Each row was made from one path, in order. Every step used is in the known rows, and no mark comes twice. Write each row's path.
In the rows, zero is written as 128.
Known rows:
M Z A: [ 82 114 141 167 143  96 100 121 116 127 121 146 173 122 134 113 133 116
 144 114 119  90 136 147 130 174 116 130 155 133 120 115 150 123  81 120
 160 103 118]
N M Z A T: [ 72 103 142 164 108 135 112 185 103 113 100 123 193 113  98 104 139 123
 105 117 126 112 133 163 122 196 108 155 136 129 106 116 174 125  67  79
 174 133 165]
C B S M Z: [ 81 123 168 171  75  77 127 113 110 131 137  95 177  89 107 126 154 146
 136 133 134 164 124 181 108 209 143 152 123 142 127 123 146 105 130 151
 188  74  89]
M S: [119 125 112  96 160 154 130 110 116 145 129 113 139 124 124 143 145 130
 122 134 129 136 116 130 117 152 132 125 133 135 127 112 136 114 115 152
 137 123 124]
C P Z M: [124 125 134 133  53 162 129 154 114 125 128 117 141 128 140 136 158 127
 144 121 131 128 133 167 111 174 143 146 109  94 122 122 124 124 185 117
 130 105  88]
P Z: [110 117 141 127 122 165 115 116 113 125 135 121 152 136 143 136 126 123
 142 140 127 137 125 150 118 122 130 122 134 118 125 111 127 114 139 129
 109 130  81]
Z M S: [147 124 111 100 111 175 134 133 113 137 138 103 124 124 123 137 162 121
 102 116 134 114 129 121 102 182 141 133 121 121 126 115 143 116 143 145
 134 135 148]
R Z M S: [140 121 115  94  97 186 137 152 107 140 134  97 116 129 124 116 176 119
 117  94 129 132 128 122 106 226 134 115 110 117 116 104 165 125 123 193
 130 162 130]
B N M: [123 124 165 178 120 183 132 133 100 114 128 129 150 122 122 133 155 161
  87 139 142 151 127 160 116 163 137 155 124 129 120 122 146 118 104  92
 136 156 122]
A Z: [123 127 147 133 142 125 105 149 136 136 120 134 135 127 127 112 119 123
 128 136 126 140 138 136 121 140 122 138 121 125 120 120 136 118 100 116
 129 180 146]
B N: [124 127 150 182 160 155 128 112 106 125 128 134 155 132 141 132 135 139
 120 129 133 141 129 140 119 141 140 131 114 128 131 131 132 132 119 123
 131 128 112]
P Z M: [138 118 145 126  73 190 117 135 112 117 143 112 137 138 141 129 144 115
 122 121 133 117 140 142 104 155 140 128 118 105 124 114 133 119 168 123
 105 136 100]
P C: [105 126 129 130 136 176 142 102 117 135 138 138 119 148 128 129 134 140
 129 163 116 119 148 146 125 145 134 132 134 134 139 127 111 142 146 109
 131 119 103]
A T B S M Z F: [120 102 136 203  55 119 124 182 146 117 130  79 179  73  97  84 144 131
 123  75 121 119 113 173  91 201 144 178  60 124 133 121 141 156 134 121
 188  99 198]
T B N M S: [ 97 112 140 140 157 203 129 141 102 132 140 102 152 105 119 142 170 181
  95 132 139 165 102 169 107 157 130 152 117 136 132  90 150 126  95 130
 127 159 139]
M Z: [ 99 120 130 146 131 115 114 135 119 119 115 130 161 119 131 122 128 127
 134 139 127 123 126 156 129 156 122 128 148 146 123 128 142 114  94 119
 143  90 116]
S M Z B N: [125 109 138 196  97 101  86  75 121 136 103 124 193  86 127 133 146 138
 118 100 132 140 134 170  99 199 139 132  85 139 140 126 151 129  95 100
 142  83 118]
R Z B N M: [100 115 165 166  88 162 122 135  90 132 108 133 158 109 115 115 176 157
 111  97 132 167 134 164 115 221 123 135  85 119 116  95 175 138  85 156
 111 164 104]
S M: [167 124 118 130  69 113 115  97 154 132 135 108 124 109 118 134 132 132
 109 105 134 134 128 125 114 149 141 130 106 128 133 137 129 125 136 102
 145 144 156]
Z F: [150 129 140 139 126 139 128 125 149 119 127 137 120 116 125 113 141 116
 113  91 127  90 127 127 119 145 140 160  98 115 127 114 122 133 142 115
 147 107 143]
P C R Z B S: [ 31 111 132 159  58 133 144 120  71 152 126 156 133 126 123 113 176 138
 169 123  98 130 149 184 109 248 121 136  92 120 144  89 129 177 140 181
 123 118  40]
T P: [154 131  97 133 104 147 135 164 149 135 109 134 119 139 119 138 133 141
 148 108 132 132 113 149 129 106 118 124 113 119 126 135 139 130 117 155
 128 156 142]
C R: [ 93 122 117 115 112 108 117 131 124 124 121 155 123 122 139 138 137 120
 136 109 121 119 120 147 126 142 119 140 124 129 141 115 116 140 130 104
 124 108  98]
P C R: [ 70 121 119 117 121 157 131 103 115 129 135 163 113 143 141 141 142 133
 135 148 109 109 143 167 122 159 123 145 132 135 151 114  99 153 147  81
 127  98  74]
C B: [ 89 135 153 100 156 118 132 116 120 131 131 127 135 122 121 139 139 133
 135 135 129 153 126 146 132 125 124 139 122 128 130 110 129 118 143 145
 133  82  94]
K H: [139 133 134 106 129 131 115 140 113 120 121 162 132 122 147 110 116 132
 112 128 128 141 110 139 126 153 124 142 138 123 118 115 125 120 103 127
 107 142  99]
B S M Z: [118 116 140 199  49  92 124 123 118 127 134  95 169  96 113 116 141 140
 130 124 133 142 126 165 104 214 147 139 128 144 124 141 143 114 115 129
 181 118 126]
R Z A T: [ 98 112 133 139 121 135 127 169 110 139 113 119 158 135 116  90 135 101
 148  74 111 122 137 119 127 184 111 113  94 104 111 112 167 157  96 168
 150 166 152]
R Z F: [142 126 145 128 112 151 132 142 141 123 125 132 114 121 126  95 156 114
 130  66 122 108 127 130 123 185 133 140  89 111 117 103 145 139 127 163
 142 129 137]
E D: [126 136 151 111  75 163 137 102 117 138 122 110 113 129 134 127 113 122
 121 108 120 153 119 106 125 123 126 157 133 126 133 142 119 106 104 162
 129 110 155]
S M Z A: [122 111 133 167  86  80  88  89 145 132 127 123 168 101 123 118 136 120
 127  88 124 100 135 144 115 195 129 130 135 133 125 123 153 120  92  93
 178 122 143]
T P C R Z D: [ 91 120 108 122  13 165 128 175 126 155 104 161 114 170 143 127 173 142
 147  81 102 116 119 186 129 192 117 120  80 114 147 114 130 169 124 174
 136 167 103]
T B S M: [137 116 132 174  45 100 134 138 138 138 163  85 128  94 112 116 142 161
 135 103 127 150 116 145 105 154 143 141  96 124 141 123 125 150 154 154
 148 157 161]
S M Z A T: [115 103 122 168  94  94  95 128 137 127 110 106 193 103 109 108 124 106
 122  82 120 108 134 142 109 189 124 133 105 127 122 134 159 135  93  82
 187 119 178]
K F: [135 134 135 115  81 164 121 159 133 116 145 127 103 114 129 105 127 138
 134 109 129 129 119 138 130 159 139 128 122 130 119 110 126 121  93 160
 113  80 109]
T B N: [112 119 143 176 165 156 121 134 119 127 142 123 145 120 142 125 135 158
 135 119 127 146 118 151 121 109 129 133 102 128 142 115 127 154 125 136
 111 129 134]

Which path is each row?
[ 63 102 169 211 138 149  98 151 104 116 134 135 188 102 128 108 159 167
 117 110 130 123 122 187 121 182 115 160 139 133 124  92 164 137  63  96
 148 134 133]
T B N M Z A
[120 105 110 224  40 108 124 182 128 139 103 100 199 110  92 108 140 128
 155  74 124 120 121 177 100 209 125 139  91 115 117 145 172 139  95 147
 207 154 177]
B S M Z A T P
[ 67 102 163 218 138 166 112 166  81 111 101 129 221 115 112 107 147 135
 101 116 131 125 134 177 111 208 120 157 122 129 108 119 176 129  56  71
 175 134 144]
B N M Z A T
[103  96 115 164  97  92  90 152 150 131 121  97 184  91 111  99 124 126
 136  73 115 112 123 152 111 161 113 138  93 126 136 118 155 155  98  97
 168 124 200]
S M Z A T B
[139 118 133 178  30  77 124 102 121 152 132 106 149  89 102 126 151 140
 129  98 125 142 133 140  97 196 145 137  79 117 136 125 137 143 149 152
 144 132 135]
Z B S M
[137 116 124 145  81  99 100 105 148 124 120 108 156 100 123 126 130 129
 115 115 134 132 126 155 115 175 134 130 128 147 129 137 142 111 105  93
 160 105 139]
S M Z
[ 58 105 127 143 117 132 118 184 118 141 116 117 183 120 127 115 133 130
 186  93 106 128 116 172 122 132 111 144  87  89 128 101 131 167 151 129
 141 112 123]
C P Z A T B
[ 58  95 139 159 111 134 107 207 116 115 115 112 187 102  99  95 139 143
 121 107 120 118 122 172 123 167  98 159 127 128 118  99 169 146  72  91
 154 139 185]
N M Z A T B
[ 92 124  88 121  95 175 138 140 135 138 116 169 104 154 131 149 146 146
 157 131 113 113 128 189 123 133 113 141 116 126 150 121 109 155 137 112
 126 125  88]
T P C R
[ 43  98 140 217 120 102 124 204  93 131 127 106 202 106 110  84 132 130
 168 111 108 114 124 166 115 181 113 144 115 122 124 112 155 163  99 156
 171 117 158]
M Z A T B S
[ 54  97 150 196 108 151 126 180  86 137 147  99 193 126 120  99 130 129
 173 107 107 126 123 160 103 149 121 137  98  95 126  96 142 163 147 169
 136 154 125]
P Z A T B S
[ 98  94 135 215 130 122  88 138 129 127 121 104 209  94 123 103 130 134
 130  74 120 124 124 163 101 178 126 139  78 126 138 122 159 161  90  92
 171 118 184]
S M Z A T B N
[105 107 134 192  52  88 118 145 132 130 147  86 162  85 115 108 141 160
 141 115 127 147 113 174 106 184 136 143 119 142 137 123 139 136 121 145
 164 123 148]
T B S M Z
[112 118 158 176 108 153 117 121  96 128 110 139 166 105 114 135 162 160
  95 120 137 151 134 163 110 176 129 151  94 123 127 107 152 133 103 104
 114 138 120]
Z B N M
[134 118 151 183  40  73 101 125 127 158 124 113 157  88  99 110 142 135
 127 105 124 155 145 150  88 209 139 148  73 115 128 116 145 132 123 138
 146 189 149]
A Z B S M
[ 86 104 142 148 133 162 111 143 103 131 121 119 188 140 129 117 120 100
 149 105 114 112 135 140 113 141 120 124 109 100 119 110 145 138 130 117
 134 139 118]
P Z A T
[ 95 106 138 221 116 182 118 203 103 117  82 134 213 126 104 118 152 147
 122  95 135 128 122 198 113 188 111 154 109 121 108 127 186 128  48 100
 175 155 161]
B N M Z A T P
[ 69 112 140 199  85  78 121 138  85 139 111 126 187 100 114 113 147 134
 156 136 120 132 133 173 112 206 126 137 121 135 126 118 148 133 104 169
 144  81  98]
M Z B S
[ 79 108  97 173 132 182 128 167 119 138  94 140 178 153 109 113 130 128
 163 129 107  93 142 184 122 167 107 130 122 124 127 131 152 154  91 114
 169 115 141]
M Z A T P C
[ 78 100 137 163 170 201 123 165  89 135 129 101 190 110 105 121 163 156
 102  98 126 141 111 159 102 171 119 158  94 117 124  88 167 150  83 119
 150 167 180]
Z A T B N M S
[118 116 122 150 103 166 109 138 132 141 121 140 158 150 135 135 136 128
 173  90 122 106 121 162 120 118 114 119 124  97 120 106 146 124 119 159
 126 168  99]
T P Z A
[130 118  99 153 114 142 130 188 139 141  94 130 157 143 107 119 125 117
 157  76 119 106 124 137 124 125 109 129  91 100 120 133 156 153 110 145
 151 163 176]
Z A T P
[160 118 136 156  78 113 101 102 169 114 123 119 149  87 120 112 145 117
 100  77 131  94 124 153 106 192 146 161  98 132 129 123 136 117 118  79
 179  87 156]
S M Z F
[137 104 103 181   4 148 125 167 120 151 100  87 194 110  93 134 141 133
 163  83 124 162 118 184  82 175 131 133  41  96 129 128 154 144 152 169
 136 159 138]
A T P Z B S M
[ 86 110 139 140  78 108 104 143 110 123  97 135 171  91 104 126 154 146
 109 133 132 132 132 179 120 193 111 152 133 141 119 104 162 114  76 102
 128  99 126]
N M Z B
[ 76 110 176 217 136 147 103 127  89 115 119 143 197 114 127 117 158 148
 103 121 134 115 135 178 118 209 125 154 150 133 111 109 168 115  56  81
 168 131 109]
B N M Z A
[106 119 145 158  70  97 100 153 118 133 106 129 175 130 142 118 140 124
 111 116 121 110 117 151 129 172 132 127 123 137 131 133 141 124  98 132
 155 110 143]
M Z D
[104 114 138 145 139 176 119 106  83 146 110 122 175 100 110 151 179 160
  87 125 137 157 120 165  98 202 132 150 100 130 127  91 161 119  92 129
 123 134 114]
Z B N M S
[ 85 113 144 198 152 116  99 105  93 132  95 145 199 105 135 126 143 135
 137 123 126 132 133 175 114 183 127 132 108 140 134 116 151 132  85 127
 124  68  96]
M Z B N
[ 58  98 143 215 180 139 101 169 102 125 112 124 215 113 133  97 127 131
 148  98 114 116 125 168 116 159 113 137 100 125 131 114 158 164  79 117
 152 103 157]
M Z A T B N
[ 85 103 156 194 140 176 120 182 104 122 131 118 180 113 108 106 146 155
 108  94 125 135 125 157 112 152 116 159  90 110 126 101 161 164  95  95
 143 171 180]
Z A T B N M
[ 45 133 174 156 131 152 168 105  78 143 155 125 137 138 112 129 156 157
 146 186 115 153 145 176 118 177 140 152 128 131 138 113 115 136 171 165
 156  87  51]
P C B S
[107 113  83 114  38 223 151 214 118 130 103 138 107 160 118 114 165 120
 149  84 111 116 142 181 109 205 113 132  64 103 136 122 146 178 146 142
 126 154 129]
A T P C R Z M
[116 108  94 128  86 174 114 180 122 144  80 120 183 132 111 137 127 121
 169  97 120 145 118 174 107 115 107 123  60  98 128 116 151 143 131 158
  96 130 128]
A T P Z B
[148 110  84 101  87 250 133 197 115 136 107  85 164 145 114 145 153 115
 136 103 133 134 113 164  88 152 127 125  81  99 119 118 160 119 146 160
 122 158 148]
A T P Z M S
[ 82 112 152 178  76 131 124 119  79 144 129 119 179 118 126 129 147 133
 164 133 119 142 132 166 100 172 134 132 104 110 128 101 134 133 151 179
 111 118  61]
P Z B S
[ 56 120 127 116 132 184 150 162 111 154 105 134 145 160 102 110 156 133
 179  95 104 140 142 175 130 178 102 123  81 102 123 101 163 163 122 198
 156 139 106]
R Z A T P C B
[ 24  96 115 124 120 161 123 167 109 142 129 145 135 138 129  92 149 126
 170  84  87 107 140 166 122 185  96 132  85 110 147  82 133 205 123 135
 129 142 120]
P C R Z A T B
[ 37 105 121 129 114 163 130 142  95 138 118 155 143 150 129 102 149 106
 154  94  93 102 151 158 121 217 107 130  97 110 134  98 138 182 116 122
 148 137  95]
P C R Z A T
[100 100 122 194  60 105 124 185 123 124 130  71 186  85 100  98 129 144
 138 110 123 153 115 174 101 183 132 145  88 137 135 136 148 150 119 133
 172 124 179]
A T B S M Z
[ 87 113 124 146 116  88 101 123 115 134  96 138 175 102 125 122 136 123
 144 125 121 124 132 162 124 171 114 128 121 139 131 114 147 128  94 134
 122  73 112]
M Z B
[103 109 100 173 124 131 113 196 131 132  83 133 190 133 111 110 125 114
 164  88 119 103 122 166 125 150 101 128 112 118 115 133 167 138  73 135
 168 123 166]
M Z A T P
[ 79 116 162 176  76 161 117 125  82 135 100 139 191 103 125 149 174 165
 133 129 134 171 125 210 109 196 133 162  90 104 122  98 141 125 133 102
 120 105  57]
C P Z B N M
[ 58 121 168 172  86 125 142  81  98 138 146 104 164 109 108 128 159 158
 133 171 121 155 144 202 105 225 147 153 129 149 138 121 129 119 149 127
 190  63  64]
P C B S M Z
[ 64 110 153 191  51 103 126 163  79 128 112 121 187  89  95 115 165 157
 120 144 130 142 131 190 109 235 124 161 130 138 116 106 163 119  88 140
 149 113 110]
N M Z B S
[106 116  95 155 124 192 143 162 128 146 109 140 146 163 105 120 131 130
 155 116 107  96 145 156 120 142 114 129  98 105 131 132 139 167 125 126
 154 156 152]
Z A T P C
